Every row comes from one small tree of marks. The marks that hang from a mark follow it in brackets, in the order of their numbers. Every link used is in the known rows. Which tree was each row made from?
Known rows
Q_216{Q_408{Q_555}}: 3.90; -1.30; -0.62; -0.15; -2.88; -0.82; 0.43; -0.46; 2.81; -0.89; -1.95; 1.24; -0.39; -0.29; -0.53; -0.96; -0.89; 0.78; 0.56; -0.24; -1.00; -1.21; 1.21; 4.09
Q_216{Q_408{Q_18{Q_564 Q_791{Q_295}} Q_555}}: 4.46; -1.73; -2.13; 1.81; -4.47; 0.49; 2.50; 0.19; 1.37; -2.89; -2.72; 1.35; -3.23; 0.68; 1.65; -5.57; -5.58; -0.32; 1.14; -6.11; -1.72; 1.20; 0.35; 0.67
Q_791{Q_295{Q_879} Q_555}: 2.70; -0.07; -1.10; 2.08; -5.13; 1.24; -0.32; 0.79; 0.77; -2.18; 0.82; -1.77; 1.61; 1.07; 1.24; 0.31; -5.38; 2.95; 0.98; -3.98; -1.91; 2.23; 3.17; -0.35
Q_934{Q_295{Q_791{Q_555{Q_408{Q_216}}}}}: 1.10; 2.44; -1.36; 1.27; -4.14; 1.55; -0.56; -3.26; 1.45; -0.28; -1.57; -0.56; 2.33; 0.38; -0.71; -1.88; 0.50; 2.63; 1.23; -2.20; -0.27; 0.15; 2.36; 2.90
Q_408{Q_18{Q_564 Q_791{Q_295{Q_879}}} Q_216 Q_555}: 1.93; 1.55; -2.76; 2.74; -5.79; 2.01; 0.45; -2.24; 2.83; -4.32; -1.42; 0.39; -0.71; 0.28; 1.39; -5.30; -7.79; 2.75; 0.09; -4.76; -0.22; 2.48; -2.11; -1.34
Q_216{Q_408{Q_18{Q_564 Q_791} Q_555}}: 3.58; -1.23; -2.07; 1.20; -4.49; -0.07; 1.94; -0.49; 2.74; -3.00; -3.11; 2.08; -3.32; -0.55; 0.40; -6.17; -3.85; -0.73; 0.28; -2.59; -0.15; -0.13; 0.20; 2.11
Q_934{Q_295{Q_408{Q_216} Q_879{Q_18 Q_555}}}: -0.41; 2.25; -0.94; 2.52; -6.18; 3.10; -2.01; -3.36; 2.62; -3.39; -1.81; -2.00; 2.97; -1.42; -1.75; -1.88; -4.31; 4.55; 0.75; -0.24; 0.98; 2.71; 2.34; 3.31
Q_934{Q_295{Q_791{Q_555} Q_879}}: 0.61; 0.38; -1.18; 0.70; -6.42; 0.60; -1.77; -2.35; 1.70; -3.13; 0.40; -1.41; 3.61; -0.23; -0.67; -0.53; -3.87; 4.42; 1.42; -1.89; 0.88; -0.69; 3.81; 2.69
Q_408{Q_18 Q_216}: -1.06; 1.89; -1.00; 1.28; -2.70; -0.03; -2.35; -1.76; 1.04; -1.71; -1.32; 1.81; -0.20; -1.49; 1.37; -4.13; -0.86; 1.24; -1.87; -2.21; 0.42; 1.24; -0.70; 1.23
Q_295{Q_408}: -0.57; -2.25; 0.63; 1.08; -3.12; 1.52; -1.38; -0.02; 1.32; -1.26; -2.32; 1.46; 0.93; -1.41; 0.23; -1.08; -0.67; 2.21; -1.01; 0.58; -1.11; -0.46; 1.72; 3.00
Q_295{Q_879}: -0.50; -0.72; -1.38; 1.25; -3.12; -0.04; -1.65; -1.24; 2.56; -1.47; 0.08; -0.51; 1.00; -0.50; 0.22; -1.43; -3.46; 2.99; -0.38; -0.58; -0.19; -1.11; 1.50; 1.43
Q_295{Q_408 Q_791 Q_879{Q_18{Q_564}}}: -2.75; -0.42; -4.87; 1.00; -7.00; 1.36; -1.57; -0.87; 4.48; -4.18; -2.22; -2.83; 2.51; -1.11; -2.53; -3.32; -5.59; 3.28; -0.19; -0.74; 1.58; -2.07; 2.40; 1.47
Q_791{Q_295 Q_555}: 3.14; 0.11; 0.34; 2.60; -4.15; 0.85; 0.32; 1.57; -1.45; -1.35; -0.51; -0.75; -0.10; 1.32; 2.23; 0.50; -2.10; 1.51; 0.78; -4.30; -2.59; 2.26; 2.30; 0.44
Q_555{Q_408{Q_18}}: -0.08; -0.22; -2.52; 1.89; -1.73; -0.91; -0.18; -1.57; 1.71; 0.85; -1.55; -0.02; -0.95; -0.30; 0.82; -4.02; -0.66; 0.26; -0.99; -2.20; -0.03; -0.26; 3.26; 0.51
Q_791{Q_295 Q_555{Q_408{Q_216}}}: 3.17; 1.81; -1.38; 2.61; -2.79; 2.03; 0.91; 0.04; 0.59; 0.76; -1.14; -0.97; 0.43; 1.71; 1.16; -1.08; -0.94; 1.06; 0.78; -4.43; -3.12; 3.05; 1.85; -0.02
Q_791{Q_295{Q_879{Q_18{Q_564}}} Q_555}: 2.95; 1.37; -3.81; 3.28; -6.90; 1.10; 1.19; 1.66; 1.33; -3.46; -0.54; -3.94; -0.06; 1.27; 0.46; -1.89; -6.13; 1.56; 1.37; -5.61; -1.16; 2.18; 2.67; -1.14
Q_408{Q_18}: -0.55; 0.07; -0.78; 1.50; -2.76; -1.00; -1.65; -0.95; 0.50; -1.46; -1.20; 1.04; -0.92; -0.98; 1.51; -3.41; -1.30; 0.86; -1.36; -2.37; 0.44; 0.02; 1.55; 1.07
Q_18{Q_564 Q_791{Q_555}}: 2.52; -0.28; -0.22; 3.53; -5.75; 1.73; 1.78; 1.28; -0.43; -2.46; -1.99; 1.00; -3.00; 0.87; 1.79; -3.41; -2.38; 0.02; 0.68; -2.17; -1.27; 0.78; 0.37; 0.88
Q_879{Q_18}: -0.29; 1.16; -1.80; 2.72; -3.40; -1.46; -1.05; -0.72; 0.83; -0.62; -2.09; -1.44; -1.14; 0.04; 0.25; -1.80; -1.19; 0.99; -0.13; -1.15; 0.86; -0.65; 0.77; 1.32
Q_216{Q_408{Q_18{Q_564 Q_791{Q_295{Q_879}}} Q_555}}: 3.85; -1.76; -3.60; 1.34; -5.34; 0.85; 2.13; -0.51; 3.73; -3.78; -1.27; 0.03; -1.59; 0.39; 0.38; -5.72; -8.69; 1.09; 1.32; -5.54; -1.07; 1.19; 1.30; -0.09
Q_879{Q_18{Q_564} Q_295{Q_408 Q_791}}: -0.38; -0.44; -3.85; 2.65; -6.61; 2.37; -1.46; -0.07; 2.42; -3.23; -2.57; -2.93; 0.21; 0.19; -0.37; -2.07; -2.81; 2.19; -0.29; -3.72; 0.77; -0.75; 1.90; 2.48
Q_408{Q_18{Q_791{Q_295}} Q_216 Q_555}: 1.84; 1.74; -0.71; 2.86; -4.35; 0.93; -0.15; -2.73; 0.97; -2.11; -2.31; 1.30; -0.99; 0.72; 2.15; -3.71; -4.87; 2.31; 0.16; -3.68; 0.02; 2.93; -2.33; -0.48
Q_216{Q_408{Q_18 Q_555}}: 3.13; -0.74; -1.44; -0.23; -3.23; -1.49; -0.12; -0.94; 2.96; -1.82; -1.65; 1.63; -0.61; -1.33; -0.15; -2.98; -1.93; 0.25; -0.25; -1.66; 0.11; -0.01; 1.96; 3.01
Q_295{Q_408{Q_18} Q_879}: -1.78; -1.78; -1.75; 0.37; -4.40; 1.19; -2.30; -1.30; 3.83; -3.09; -0.54; 0.49; 2.34; -2.57; -0.55; -3.33; -5.02; 3.19; -1.48; -0.45; 0.62; 0.92; 3.36; 1.32

Which tree is each row?
0.12; -0.72; -0.70; 2.28; -5.92; 3.61; -2.35; -0.57; 0.46; -2.62; -1.10; -1.69; 2.20; 1.16; 0.43; 1.04; -3.04; 3.41; 0.63; -1.92; -0.20; 0.38; 3.82; 3.76 => Q_879{Q_295{Q_408 Q_791} Q_555}
0.12; -1.24; -0.34; 2.94; -6.86; 3.87; 0.13; -2.33; 1.31; -5.43; -1.69; 0.57; 0.08; -1.22; 0.30; -5.88; -6.70; 3.37; 0.73; -2.51; 0.34; 1.87; 3.49; 1.99 => Q_934{Q_295{Q_408{Q_18{Q_564 Q_791}} Q_879{Q_555}}}
1.63; 3.06; -3.00; 4.50; -4.97; 0.48; 1.28; -2.04; 2.03; 0.93; -2.44; -1.42; -1.54; 1.32; -0.73; -3.90; -2.48; 0.25; 1.08; -0.87; 0.47; 3.03; 0.87; -0.25 => Q_879{Q_18{Q_791{Q_555{Q_408{Q_216}}}}}
-0.50; 0.37; -3.78; 3.87; -5.76; 0.50; 0.40; -1.25; 2.73; -2.66; -1.84; -1.94; -2.35; 0.45; -0.19; -5.24; -6.35; 1.67; 0.66; -1.91; 1.34; -0.77; -0.04; -0.40 => Q_295{Q_879{Q_18{Q_564 Q_791}}}
2.03; 0.61; -2.26; 2.12; -3.73; -0.26; 0.74; -0.35; 1.13; -0.03; -0.89; -0.40; -0.16; 0.12; 0.45; -2.98; -0.96; -0.14; -0.33; -2.43; -0.47; 2.02; 4.72; 0.57 => Q_791{Q_555{Q_408{Q_18}}}
-0.88; 1.87; -4.56; 0.64; -7.78; 2.31; -1.59; -2.47; 6.26; -4.75; -3.09; -2.12; 3.73; -1.46; -3.60; -2.47; -5.29; 4.17; 0.00; 0.54; 2.12; -0.83; -0.60; 2.30 => Q_295{Q_408{Q_216 Q_555} Q_791 Q_879{Q_18{Q_564}}}
-0.07; 2.33; -3.99; 3.73; -4.53; 2.75; 0.90; -2.54; 2.97; -1.64; -1.58; -0.76; -1.19; 1.08; 0.05; -6.96; -6.08; 1.02; 0.52; -3.08; 0.10; 1.93; 1.25; -0.72 => Q_295{Q_879{Q_555{Q_408{Q_18{Q_564 Q_791} Q_216}}}}
2.42; 2.03; -4.22; 3.62; -7.90; 1.27; -0.38; 0.73; 0.86; -3.16; -0.95; -3.81; -0.76; 1.77; 0.55; -1.14; -2.82; 1.02; 0.92; -5.29; 0.57; 0.56; 2.09; 1.29 => Q_879{Q_18{Q_564} Q_295{Q_791{Q_555}}}
1.98; 0.71; -0.82; 1.73; -6.04; 3.93; -0.01; 2.06; 0.51; -4.41; -1.97; 1.01; 0.75; -1.27; 1.61; -3.86; -3.12; 1.07; -0.97; -5.53; -2.59; 5.00; 1.06; 0.56 => Q_791{Q_295{Q_408{Q_18{Q_564} Q_216}} Q_555}
0.18; -1.78; 0.00; 3.38; -5.83; 3.78; -0.01; -0.56; 0.67; -2.71; -1.08; -1.19; 1.42; 1.54; 0.61; -1.31; -8.42; 3.83; 1.77; -2.06; -1.32; 2.56; 3.18; 0.32 => Q_18{Q_791{Q_295{Q_408 Q_879{Q_555}}}}
0.63; 1.05; -3.11; 2.80; -7.40; 2.79; 0.37; -2.57; 5.50; -4.11; -3.55; -0.68; 0.35; -1.13; -2.24; -4.28; -6.36; 3.15; 0.33; 1.08; 1.27; 1.26; -2.06; 1.22 => Q_295{Q_408{Q_216 Q_555} Q_879{Q_18{Q_564 Q_791}}}
3.08; -1.00; -2.01; 1.85; -5.77; 0.68; 1.81; 1.55; 1.24; -3.27; -1.58; 1.84; -3.34; -0.41; 0.99; -6.62; -3.84; -1.83; 0.41; -4.32; -0.88; 1.97; 2.32; 1.52 => Q_216{Q_408{Q_18{Q_564 Q_791{Q_555}}}}
1.31; 2.35; -0.60; 1.10; -3.61; -0.34; -1.39; -2.67; 2.28; -1.96; -2.01; 1.57; 0.22; -1.30; 0.78; -2.58; -0.91; 1.96; -1.35; -0.84; 0.90; 1.31; -1.60; 1.81 => Q_408{Q_18 Q_216 Q_555}
0.24; -0.05; -2.05; 1.64; -6.62; 3.23; -0.11; -2.65; 5.33; -4.94; -2.61; 1.81; 0.82; -2.10; -0.95; -5.65; -6.55; 3.27; -0.97; -0.05; 0.84; 1.90; -1.40; 0.93 => Q_295{Q_408{Q_18{Q_564 Q_791} Q_216 Q_555} Q_879}
2.20; 0.29; -1.16; 1.13; -4.81; 3.17; 0.06; -0.20; 1.99; -4.27; -3.31; 1.31; 0.86; -1.33; 0.99; -3.45; -2.93; 2.29; -1.16; -3.95; -1.81; 2.78; -1.05; 1.41 => Q_791{Q_295{Q_408{Q_18{Q_564} Q_216 Q_555}}}
2.69; -1.95; -0.26; 3.16; -5.71; 2.32; -0.62; -2.36; 2.41; -2.76; -2.01; 1.14; -0.88; -0.39; 1.12; -2.07; -4.54; 2.97; -0.48; -1.35; 0.65; 2.83; 1.07; 2.06 => Q_879{Q_295{Q_408{Q_18{Q_791} Q_555}}}
0.95; 1.94; -2.53; 3.77; -5.42; 0.55; -0.48; -0.52; 0.31; -1.93; -0.31; -4.34; 0.90; 2.02; 0.33; -0.40; -6.99; 2.86; 1.92; -4.15; -0.08; 1.82; 3.12; -0.55 => Q_791{Q_295{Q_879{Q_18 Q_555}}}
0.14; 0.80; -1.90; 2.19; -4.25; -0.56; -1.46; -3.19; 2.12; -2.03; -0.73; -2.20; 0.83; -0.90; -0.54; -2.41; -3.49; 3.59; 0.72; -1.93; 1.64; -0.43; 2.14; 1.98 => Q_934{Q_295{Q_879{Q_18}}}
0.17; -0.87; -2.97; 3.18; -4.80; 1.44; 0.36; -0.65; 1.13; -3.63; -0.59; -0.49; -2.01; 0.62; 2.50; -6.12; -8.09; 1.86; 0.14; -6.33; -0.49; 1.07; 0.88; -2.12 => Q_408{Q_18{Q_564 Q_791{Q_295{Q_879}}}}
-0.55; -1.00; -2.53; 2.19; -5.10; 1.19; -1.21; -0.61; 2.69; -2.37; -1.15; -2.99; 2.25; -0.23; -0.61; -1.40; -6.33; 3.45; 0.41; -2.68; -0.40; 1.62; 2.99; 0.00 => Q_791{Q_295{Q_408 Q_879{Q_18}}}
-1.03; 1.39; -2.45; 2.95; -2.10; 0.46; -0.36; -3.38; 2.25; 0.62; -2.28; 1.48; -1.85; 0.06; 0.84; -6.38; -2.20; 0.42; -0.70; -1.94; 0.42; 1.25; -0.05; -0.11 => Q_555{Q_408{Q_18{Q_791} Q_216}}
1.12; 2.39; -3.83; 4.08; -7.00; 1.71; -0.81; -0.26; -0.07; -3.00; -1.60; -4.34; -1.21; 2.58; 0.87; -1.24; -3.36; 1.59; 1.28; -5.23; 1.00; -0.43; 1.78; 1.80 => Q_879{Q_18{Q_564} Q_295{Q_791} Q_555}
-1.34; 0.95; -4.08; 1.59; -6.06; 0.16; -1.33; -2.90; 2.71; -3.61; -1.54; -3.15; 1.12; -0.42; -1.18; -3.75; -4.20; 3.56; 1.09; -3.37; 2.18; -2.69; 1.66; 1.91 => Q_934{Q_295{Q_791 Q_879{Q_18{Q_564}}}}
0.37; 0.42; -3.94; 3.94; -4.91; 1.99; 1.86; -1.68; 2.26; -1.62; -1.23; -1.37; -1.89; 1.40; 0.28; -6.32; -6.54; 0.85; 0.94; -3.21; 0.05; 0.59; 3.63; -0.71 => Q_295{Q_879{Q_555{Q_408{Q_18{Q_564 Q_791}}}}}
-2.10; 2.70; -4.20; 2.45; -6.74; -0.54; -2.13; -2.06; 2.15; -2.67; -0.66; -4.44; 2.37; 1.41; -1.69; -0.98; -6.25; 3.33; 1.60; -1.08; 2.71; -1.07; 3.28; 0.90 => Q_295{Q_791 Q_879{Q_18 Q_555}}
1.90; 2.29; -1.68; 4.07; -6.45; 4.78; -0.60; 0.28; 1.05; -3.22; -2.55; -2.21; -0.71; 0.48; 0.44; -1.90; -2.18; 1.53; 0.02; -3.55; -0.87; 3.33; 0.37; 2.71 => Q_879{Q_18{Q_564} Q_295{Q_408{Q_216}} Q_555}
1.17; 2.26; -3.82; 2.57; -8.62; 4.06; -1.42; 0.35; 2.53; -4.16; -2.19; -2.40; 1.43; -0.12; -0.71; -1.60; -2.52; 1.93; -0.03; -3.56; 0.36; 2.78; 0.90; 2.34 => Q_879{Q_18{Q_564} Q_295{Q_408{Q_216} Q_791{Q_555}}}
-0.82; 1.75; -2.69; 1.59; -1.39; 0.15; -1.01; -2.39; 2.41; 0.77; -1.72; 0.90; -0.34; -0.68; 0.62; -4.71; -0.28; 0.56; -1.49; -2.22; -0.10; 0.98; 1.06; 0.62 => Q_555{Q_408{Q_18 Q_216}}
2.22; 2.37; -3.11; 2.17; -4.09; 1.71; 1.17; 0.09; 1.91; -1.25; -1.85; 0.26; -0.98; -0.46; 0.52; -5.09; -0.18; -0.68; -0.94; -3.76; -1.38; 2.37; 1.60; 0.49 => Q_791{Q_555{Q_408{Q_18{Q_564} Q_216}}}
-2.53; -1.29; -2.64; 0.27; -5.34; 1.47; -1.86; -0.35; 2.02; -4.11; -2.78; 0.70; 1.15; -1.82; -0.22; -4.66; -2.74; 1.79; -1.36; -2.38; 0.82; -1.50; 2.14; 2.18 => Q_295{Q_408{Q_18{Q_564}} Q_791}
0.39; 0.77; -3.22; 3.52; -7.78; 3.39; -0.95; 0.00; 1.06; -3.76; -2.50; -3.88; 0.49; 1.33; -0.61; -1.09; -3.68; 2.13; 0.90; -3.53; 0.66; 0.37; 2.98; 2.87 => Q_879{Q_18{Q_564} Q_295{Q_408 Q_791} Q_555}
0.63; 2.33; -0.62; 2.89; -5.46; 0.93; -0.82; -1.27; 0.42; -2.34; -1.24; 2.09; -1.43; -0.36; 1.52; -4.72; -3.30; 0.81; -0.54; -1.98; 0.62; 3.72; -0.28; -0.10 => Q_408{Q_18{Q_791{Q_555}} Q_216}
-0.85; 0.84; -1.04; 1.35; -5.40; 1.07; -2.09; -3.34; 0.79; -3.05; -0.03; -2.01; 3.18; 0.66; -0.56; -0.66; -4.45; 4.89; 1.83; -1.92; 1.06; -1.67; 3.80; 3.14 => Q_934{Q_295{Q_791 Q_879{Q_555}}}
-1.38; 1.00; -3.85; -0.59; -7.07; 2.52; -1.99; -2.59; 6.02; -5.45; -2.32; 0.25; 4.09; -2.29; -2.17; -3.93; -5.61; 4.27; -1.25; -0.42; 1.54; -0.14; 0.16; 2.00 => Q_295{Q_408{Q_18{Q_564} Q_216 Q_555} Q_791 Q_879}
1.70; 1.27; -3.58; 4.16; -7.88; 0.88; 1.51; 0.05; 2.25; -3.25; -1.25; -2.24; -1.76; 0.83; -0.30; -4.14; -6.47; 1.17; 1.28; -1.97; 0.96; 1.41; 1.34; -0.62 => Q_295{Q_879{Q_18{Q_564 Q_791{Q_555}}}}
